In the rows, zero is written as 128.
Known rows, with every step that occurs:
H, K: [126  99  78  77 103 135 169 117  94 107  86 127 177 117 130 116 126 189
 118 149  79  92  83 139 149 158  78 146 115 151  93]
S, T, P, H: [141  80 138 105 131 114 179 107  42 157 112 160 156 131 121  66 147 192
 118 108  91  99  70 151 137 187  56 126  91 131 107]
B, S: [124 155  94  72 101 102 155 136 147 135 115 121 147 102 142 128 140 179
 105 137 125  96  97 165 132 163  98 150 139  93 107]
B, S, G, Y, A: [107 133 128  65 132 105 196 107 143 148  94  96 155 134 146 171 142 134
 128 143 111  88  78 153 100 185 105 164 134 147 103]
H, S, G, Y: [119 116 119 105 145 119 190 116 134 170  74 104 181 122 148 187 137 167
 139 130  92 111  91 120  98 165 106 166 139 133 107]
S, H: [129 103 112 108 141 105 136 114  81 133 105 173 172 160 138 140 142 191
 118 115 103  99  86 142 133 178 115 154 111 140 100]
X, P, H: [141 112 124  99 102 114 161 123  50 155 114 171 167 151 127 108 151 182
 128  95 102  75  75 169 136 162  80 149 102 133 104]
Y, A, S, T, P, X: [131 106 145  87 153 130 167  97  45 120 110 119 123 131 128  96 133 167
  74 143  97 117  54 128 119 187  67 123 110 132 107]
P, H, K: [129  90  90  89  96 138 179 129  77 130 105 143 179 142 107 100 138 194
 121 132  83  85  79 155 150 161  67 147 113 142  90]
G, Y, M, S: [119 124 130  65 138  96 152 109 136 164 122 102 198  93 136 111 135 157
 131 116 117  88 103 140 114 135  83 167 113 105  94]
X, P: [140 131 106  85 112 107 136 104  61 116  83 148 170 115 162 138 133 175
 128 113  95  82  75 148 131 146  96 147 106 150 107]
S, H, P, X: [139 100 120 106 149 128 165 108  65 118 128 139 150 168 132 124 110 181
 104 146  96 114  69 137 146 172  77 144 105 129  97]
Y, G, S, T, P, X: [121  99 148 102 171 131 184 100  54 118 106 112 130 123 133 105 138 158
  85 140  93 120  49 125  99 181  73 115 109 132  92]
S, T, P, H, K: [133  78  97  99 114 136 179 114  46 124  98 135 180 126 107  83 135 199
 125 130  71  97  69 144 150 160  51 131 104 146  88]
M, S, B: [111 106 108  87 175 113 165 118  87 149 112 145 184 136 144 105 137 187
 150 123 101  87 109 160 123 162  88 167  98 115  91]
G, Y, B: [162  76 115 101 184  92 164 103 165 161  75 122 186 121 177 127 122 138
 144 124 100  79 103 154  92 166  98 160  89 159  98]
T, P: [131  88 110  72 140 103 156  87  69 114  85 138 150  89 155  82 130 202
  91 141  88 107  80 138 142 190  65 126 103 140 100]
M, S, T: [130 117 138 100 138 114 161 100  67 147 109 127 169 101 139 103 137 172
 147 106  93 107  85 130 121 155  83 143 101 123 128]
Y, G, S: [100 126 131 106 152 118 202 116 121 114  92 101 176 112 147 157 173 143
 111 119 113  85  92 138  61 165 120 151 149 124  89]
A, S, B: [135 111 109 103 155 127 160 126  84 145  95 149 181 155 150 113 145 187
 131 125 107  91 117 147 107 168 105 165 112 113 110]
G, S, M: [101 142 131 110 120 112 184 138 123 119  79 118 157 133 161 119 120 159
 116 137 100  92 114 122 112 147 111 140 108 138  92]
P, H: [135  99 128  92 106 117 181 129  86 169 122 171 153 154 123  90 153 186
 111 110 108  83  85 167 140 189  79 149 103 125 108]
G, S: [ 92 128 124  99 136 109 186 121 116 133  84 111 159 102 136 150 164 162
  84 113 109  85  98 136  98 155 117 157 128 122  93]
H, P, X: [141 105 119  89 138 130 179 107  80 117 123 126 140 146 141 111 107 176
  98 157  95 112  72 139 146 176  67 142 104 127 104]
M, S, H, P: [142  97  99 111 148 104 146  91  61 106 128 135 208 136 141 124 112 205
 153 123  90 105 104 141 154 149  77 167 117 117 107]
Y, A, S: [134 138 123  73 104 122 154 110  95 119 106 122 164 135 141 126 160 169
  88 127 122  84 106 145 106 181 107 169 154 118 134]
Y, B, S, T, P: [147  99 116  98 164  98 150  88  75 119  90 113 158  81 155  79 125 180
 128 133  90 112  75 140 120 171  62 114 100 133 104]
T, P, H, S, G: [114 125 115 105 149 140 171 109  66 140 112 111 168 146 132 138 142 204
 146 141  92 108  77 146 110 197  82 143 159 131 108]
T, S: [137 127 108  61 150 120 158  94 102 123  98 136 147 101 151 120 140 170
  70 151 116 101 101 155 148 173  74 124 143 120 133]
B, S, G, Y, H, K: [102  99  69  90 130 124 171 117 116 148  94 102 201 131 120 168 113 167
 139 132  89  95 107 138 122 140  88 158 129 156  80]
M, S, H, P, X: [131 104 122 103 155 126 158 106  60 120 138 132 157 159 126 122 113 184
 108 139  97 114  76 139 144 163  74 152 112 116  98]
M, S: [108 124 114  65 127 109 146 107  94 142 124 130 172  98 135 108 143 188
 112 115 107  92 107 152 133 159  84 167 126 102 114]

Rows:
[149 111  89 114 136 100 150 105  87 104 124 131 196 138 145 133 111 200
 149 135 100 107  99 147 154 152  84 158 123 113 104]
B, S, H, P
[152  88 124 111 190 113 153 100 144 169  79 105 190 137 173 141 122 139
 156 122  98  86 110 149  70 165 105 164 112 147 112]
A, S, G, Y, B
[104 110 134  91 145 120 175 110 119 189  88 108 178 118 144 170 132 158
 137 116  91 110 101 128  99 155 103 172 123 119 115]
M, S, G, Y
[136 124 144  94 142 109 158  99  84 150 115 113 183 100 141  91 130 157
 158 113 102 103  81 129 113 148  79 137  94 126 116]
Y, M, S, T
[125  87  95 102 160 101 174  82  95 148 117 104 216 131 152 153  91 173
 166 123  93 102 127 133 134 147  72 169 114 142 107]
M, S, G, Y, H, P
[118 112 134 101 130 130 172 115 117 186  76 110 176 131 148 174 137 157
 124 118  95 111 106 119  88 158 116 170 132 119 128]
A, S, G, Y
[139 115  95 119 170 114 183 133  79 133 102 151 197 158 137 128 153 200
 162 123 102  80  86 160 122 168  83 160 119 132  76]
X, P, H, S, B
[122 132 100 107 130  99 129 132 106 134 119 155 169 147 129 151 145 188
 117 116 119 100  90 156 130 162 118 155 133 108  94]
B, S, H
[147 137  97 112 121 111 172 130  81 118 111 138 190 130 125 140 166 207
 131 115 110  83  75 152 132 165  76 157 156 126  91]
X, P, H, S
[141 130 134  93 138 108 171 116 136 171 100  96 205 131 145 140 129 142
 161 128 111  88  75 133  93 144  91 149 115 141  81]
X, P, H, S, G, Y, M
[134 119 138  77 138 108 172 109 157 176  94  97 187 125 157 128 117 134
 150 141 110  94  84 129  94 157  99 145  99 144  91]
S, G, Y, M
[147  97 107 112 154  96 152  93  85 122 124 121 223 132 143 130 108 188
 161 123  96 103 103 133 143 135  78 169 110 118  97]
G, Y, M, S, H, P
[106 113 126 131 167 109 162 117  88 120 104 139 189 154 133 170 169 163
 122 102 111  92  86 138  81 165 133 156 139 130  82]
Y, G, S, H
[137 117 148  99 145 105 166 101  97 164 107 109 189  97 141 105 131 148
 159 107  99 105  83 122 107 139  82 143  92 124 115]
G, Y, M, S, T
[132 100  88  94  95 136 166 125  51 122 101 143 188 139 110 113 137 191
 132 121  78  79  71 155 149 142  68 148 112 148  86]
X, P, H, K
[118 120 144 123 144 115 189 109  83 143  81 114 161 103 141 133 152 152
 126 105  93 103  79 119  96 153 107 135 104 136 113]
G, S, T
[ 89 133 126  78 145 141 147  99  71 157 120 110 162 133 141 134 126 183
 148 132  93 106  98 149 107 178  95 157 139 118 126]
M, S, G
[115 104 131  95 138 121 185 111 127 185  73 117 168 128 153 171 129 153
 133 127  89 110  93 125  99 167 110 161 114 138 114]
S, G, Y
[124  96 128  74 148 126 165 103  65 125 108 134 117 127 135  93 126 182
  63 152  96 116  59 137 136 191  66 123 102 133  93]
T, P, X
[100 109 115 111 180 114 192 127 102 145  84 131 175 139 146 135 153 169
 130 122 101  82 103 149 100 159 113 159 101 128  76]
G, S, B
[121  92 132 105 160 105 173  84  50 119  76 114 157  78 145  96 142 182
 105 121  81 114  72 119 115 167  73 117 100 139 100]
G, S, T, P
[125 105 125 114 157 126 171 111  67 118 125 125 153 161 127 137 120 175
  97 139  99 111  72 134 132 162  85 148 112 122  89]
G, S, H, P, X
[119 108 118  87 182 103 169 118 117 165 110 126 203 133 146 107 131 165
 161 124 107  83 106 152 109 146  88 167  90 116  78]
G, Y, M, S, B
[ 98 153 112  81 125 137 153 119 109 152 114 104 145 135 147 147 125 175
 142 146 105 109  90 158 105 181 105 144 148 112 120]
B, S, G
[125 100  83 115 192 100 190 123 123 147  92 134 208 151 147 157 138 184
 158 128 108  86 111 143 112 167  95 167 119 147  72]
G, Y, H, S, B
